Known rows, with every way that one mark hangs from another
{pobuf {kemop {minik {napir pidepad}} pizas vuna}}: [ 1.83 -1.88  2.62 -0.78 -0.90 -0.03 -3.62  2.48  0.29 -0.93  2.23 -0.76
  2.06  0.36 -0.68  1.72  0.01  1.86  1.21  0.46 -3.56 -3.14 -3.42]
{kemop minik {pizas roba} {vuna {pidepad napir}}}: [-3.15  0.00  0.65 -1.77  0.73 -1.48 -5.34  2.01  0.10  0.80  2.30 -3.05
  0.65 -0.38 -0.23  2.59 -1.21  0.03 -2.18  1.07 -3.99 -1.76 -1.68]
{pizas {kemop minik}}: [-1.36  0.25  0.28 -0.06 -0.02 -1.23 -2.00  2.47 -0.31  1.09  3.14  0.68
  2.15 -1.18  1.03  2.84  0.67  0.33  0.26  0.63 -4.16 -0.43 -2.60]
{pizas {kemop vuna}}: [-0.66 -1.05  0.29 -0.07 -0.46 -1.81 -2.86  2.30 -0.51  1.62  1.98  0.41
  1.92  0.20  1.06  1.60  0.52  0.38  0.19  0.53 -3.99 -1.16 -2.26]
{kemop minik {pizas roba} {vuna pidepad}}: [-1.45  0.29  0.77 -1.09  1.34 -0.99 -4.84  2.29 -0.58  0.82  2.64 -2.37
  0.56  0.83 -0.15  3.40 -0.26  0.98 -2.53  0.87 -3.80 -2.17 -2.07]
{vuna {kemop minik pizas} {pidepad napir}}: [-5.42  1.07  1.07 -0.74 -0.14 -1.19 -4.08  2.58  0.41  0.09  3.23 -3.34
  1.12 -0.89 -0.34  2.67 -1.17  0.21 -2.51 -0.65 -4.11 -1.00 -1.73]
{vuna pidepad}: [-5.25  0.92  0.86 -0.54  1.43 -1.46 -2.51  2.92  0.30  1.62  3.25 -2.65
  0.63 -1.89  0.83  2.77  1.05  0.28 -1.75 -0.38 -3.70 -0.73 -2.35]
{pobuf {kemop pizas}}: [-2.28 -0.31 -0.17 -0.46  0.39 -0.25 -3.43  2.60 -0.11  1.29  2.23  0.85
  1.91 -1.42  0.24  3.03 -0.04  1.37 -0.84 -0.58 -3.86  0.65 -2.00]
{pidepad {vuna kemop}}: [-3.03  0.85  1.58  0.41 -2.45 -2.50 -1.81  2.19 -0.01  3.09  3.10 -1.49
  1.13 -1.21  0.76  1.46 -0.02  0.28 -1.46 -0.87 -3.77  0.03 -2.35]
{napir minik pidepad}: [-2.51  0.15  2.38 -0.97  1.10 -0.59 -1.31  2.93  1.20  0.90  2.46 -1.11
  1.61 -2.26  0.36  2.68  1.15  1.22  0.12  0.19 -3.19 -0.71 -2.57]
{napir {minik {kemop {pizas roba} vuna}}}: [ 1.75  0.09  1.69 -0.42  0.34  0.29 -3.65  1.83 -0.65  1.17  0.63  0.01
  2.10  2.22 -0.05  2.51 -0.81  0.46  0.01  1.16 -3.78 -0.69 -1.36]
{minik {kemop pizas vuna} {napir pidepad}}: [ 1.46  0.23  4.89 -0.73 -0.47  0.47 -2.57  2.32 -0.06  0.44  2.24 -0.91
  2.12  0.91 -0.06  1.07 -0.04  0.53  2.21  0.61 -3.82 -2.54 -3.52]
{pobuf kemop}: [-2.72 -0.84 -0.58  0.08  0.22 -1.17 -2.58  2.54  0.16  1.72  1.71  0.43
  1.79 -1.88  0.89  2.33  0.88  0.90 -0.46 -0.48 -3.78  0.54 -2.32]
{pobuf {kemop {minik napir} pizas}}: [-0.17 -1.25  1.40 -0.29 -0.29  1.27 -3.30  2.53 -0.06 -0.44  3.17 -0.03
  2.28 -0.47 -0.35  2.79 -0.67  1.11  0.78  0.09 -4.07 -0.84 -3.04]
{pobuf {kemop {minik napir} pizas {vuna pidepad}}}: [-0.16 -1.81  1.23 -0.33 -0.71 -0.48 -4.66  2.56 -0.17 -1.45  2.37 -2.83
  1.38  1.39 -0.77  2.03 -0.41  1.15 -0.42  0.25 -3.72 -3.45 -2.51]
{vuna kemop {pidepad napir}}: [-6.63  0.85  0.55 -0.32 -0.25 -2.29 -3.08  2.58  0.85  1.36  2.27 -3.25
  0.82 -2.04  0.70  1.61 -0.24 -0.59 -1.94 -1.04 -3.95 -0.30 -1.84]
{pidepad napir vuna}: [-5.12  0.23  1.67 -1.18 -1.76 -2.72 -2.28  2.03  0.75  3.35  3.42 -2.04
  1.13 -3.54  0.77  0.98 -0.75 -0.74 -0.62  0.28 -3.88  0.48 -2.11]
{vuna {kemop minik}}: [-2.71 -0.23  1.34  0.57 -0.09 -0.30 -2.23  2.58 -0.30  1.42  3.12 -1.32
  1.82  0.21  0.51  2.71  0.29  0.91 -1.45 -0.50 -4.10 -0.49 -2.61]
{minik kemop}: [-2.15  0.99  1.84  0.19  0.60 -0.57 -1.62  2.35 -0.39  2.41  2.23 -0.31
  2.10 -0.53  1.19  2.11  0.83 -0.15  0.33  0.15 -4.10  0.23 -2.55]
{pobuf {kemop minik pizas vuna}}: [ 0.11 -2.20  0.23 -0.26 -0.34 -0.58 -4.50  2.38 -0.76  0.33  2.03 -0.47
  2.17  1.42 -0.41  2.51 -0.26  1.96 -1.26  0.31 -3.82 -1.71 -1.93]

Rows
[-0.29 -2.72  3.28 -0.19 -0.16  0.90 -2.83  2.42 -0.40  0.56  3.54 -2.40
  1.83  1.46  0.04  1.60 -0.26  0.56  0.67  1.00 -4.04 -2.66 -3.38] | {kemop {minik napir} vuna}
[-0.26 -0.06  2.47 -0.22  0.06 -0.10 -3.46  2.21 -1.07  1.77  2.05 -0.67
  2.16  1.99  0.20  1.84 -0.27  0.62 -0.31  0.47 -4.10 -1.21 -2.01] | {minik {kemop pizas vuna}}
[-1.38  1.48  1.89 -0.22  0.28  0.61 -3.65  2.33 -0.01 -0.20  3.21 -1.99
  0.82  0.02 -0.17  3.34 -1.00  0.29 -0.93 -0.28 -4.15 -1.25 -3.01] | {vuna {kemop {minik napir} {pizas roba}} pidepad}
[-2.48 -0.46  1.60 -0.90  0.88 -0.84 -4.47  2.75 -0.61  0.24  3.49 -3.52
  0.95  1.36 -0.47  2.95 -0.05  1.37 -2.53  0.46 -3.75 -2.96 -1.98] | {kemop minik pizas {vuna pidepad}}
[-1.96 -0.07 -1.13 -1.05 -0.39 -3.27 -4.01  1.85  0.96  0.21  0.15 -1.54
  1.07 -1.06  0.61  1.59 -0.58 -0.99 -0.21  1.14 -3.64 -1.32 -0.97] | {pizas {kemop {vuna {pidepad {napir minik}}}} roba}
[-1.90  0.30 -0.98 -0.98 -0.44 -3.59 -4.25  1.76  0.33  0.63  1.20 -1.57
  0.97 -1.04  0.85  1.77 -0.24 -0.93 -0.63  1.38 -4.05 -1.85 -1.82] | {pizas {kemop minik {vuna {pidepad napir}}} roba}
[-2.64  0.88  2.15 -0.53 -2.62 -2.64 -1.63  1.77  0.84  2.13  1.79 -2.17
  1.97 -1.64  0.41  0.57 -0.89 -1.25  0.75  0.79 -3.63  0.07 -1.33] | {pidepad {napir {minik kemop}} vuna}
[ 0.56  1.33  3.34 -0.67  0.07  1.15 -2.62  2.32  0.49  0.26  3.03  0.04
  1.50 -0.97 -0.09  3.09 -0.56  0.94  0.69  0.01 -4.00 -0.92 -3.84] | {vuna {kemop {minik {napir pidepad}} {pizas roba}}}
[-2.24  0.35  1.73  0.07  0.12  0.65 -3.10  2.66 -0.59  0.95  3.64 -0.75
  1.91  0.60 -0.16  3.42 -0.59  1.42 -1.84 -0.56 -4.20 -0.35 -2.36] | {vuna {kemop minik pizas}}
[-1.67  1.07  2.01 -0.37  0.29 -1.39 -3.93  2.39 -0.78  0.95  2.00 -2.61
  1.29  1.76  0.10  1.96  0.15  0.39 -1.26  0.22 -3.83 -2.24 -1.79] | {minik {kemop pizas {vuna pidepad}}}
[ 1.01 -0.09  0.48 -0.23 -0.48 -1.63 -3.51  1.95 -0.12 -0.32  2.04 -1.31
  1.01  0.36  0.70  1.97  0.12 -0.51  0.90  1.34 -4.00 -2.94 -3.01] | {pizas {kemop {minik napir} {vuna pidepad}} roba}
[-0.04  2.66  3.56 -0.95 -1.89 -2.04 -1.40  2.25  0.63  1.31  2.37 -0.97
  1.79 -1.30 -0.21  1.87  0.04  0.69  0.69  0.49 -3.19 -1.05 -2.06] | {napir {minik {kemop pizas}} {pidepad vuna}}
[-0.20  0.98 -0.60 -0.28  0.46 -1.40 -2.37  2.03 -0.27  1.64  2.32  1.79
  1.77 -1.69  1.33  3.36  0.48 -0.07  0.28  1.00 -4.26  0.35 -2.66] | {pizas {kemop minik} roba}
[-0.56  2.30  1.43 -0.54  1.23  0.25 -2.89  1.95 -0.67  2.52  1.91  1.22
  1.86 -0.60  0.84  3.23 -0.24 -0.05  0.02  0.47 -4.24  1.11 -2.30] | {minik {kemop {pizas roba}}}
[-1.40  1.10  3.96 -0.10 -3.06 -1.87 -0.97  2.31  1.03  1.77  3.33 -1.79
  1.05 -2.36  0.50  0.67  0.17  0.25  1.01 -0.67 -3.52 -1.34 -3.82] | {minik {napir {pidepad {vuna kemop}}}}
[-1.13  2.19  1.68 -1.24 -1.91 -1.80 -2.91  1.35  0.59  2.23  1.40 -0.58
  1.69 -1.78  0.10  1.71 -1.99 -1.12  0.40  1.14 -3.81  0.97 -1.14] | {pidepad {napir {minik {kemop {pizas roba}}}} vuna}
[ 1.37 -2.91  1.64 -0.21 -1.04  0.85 -4.24  2.32 -0.52 -0.61  2.43 -0.86
  2.28  1.61 -0.68  1.92 -0.88  1.39  0.55  0.50 -3.94 -2.37 -2.79] | {pobuf {kemop {minik napir} pizas vuna}}
[-1.46 -0.57 -0.03 -0.37  0.32 -0.13 -3.52  2.60 -0.31  0.53  2.70  0.27
  2.16 -0.68 -0.07  3.39 -0.02  1.62 -1.01 -0.11 -3.94 -0.13 -2.17] | {pobuf {kemop minik pizas}}
[ 0.96  3.40  2.80 -1.15 -1.40 -2.15 -1.80  1.79  0.69  1.93  1.54  0.12
  1.44 -1.78  0.14  2.32 -0.12  0.33  0.71  0.90 -3.26 -0.28 -2.09] | {napir {minik {kemop {pizas roba}}} {pidepad vuna}}
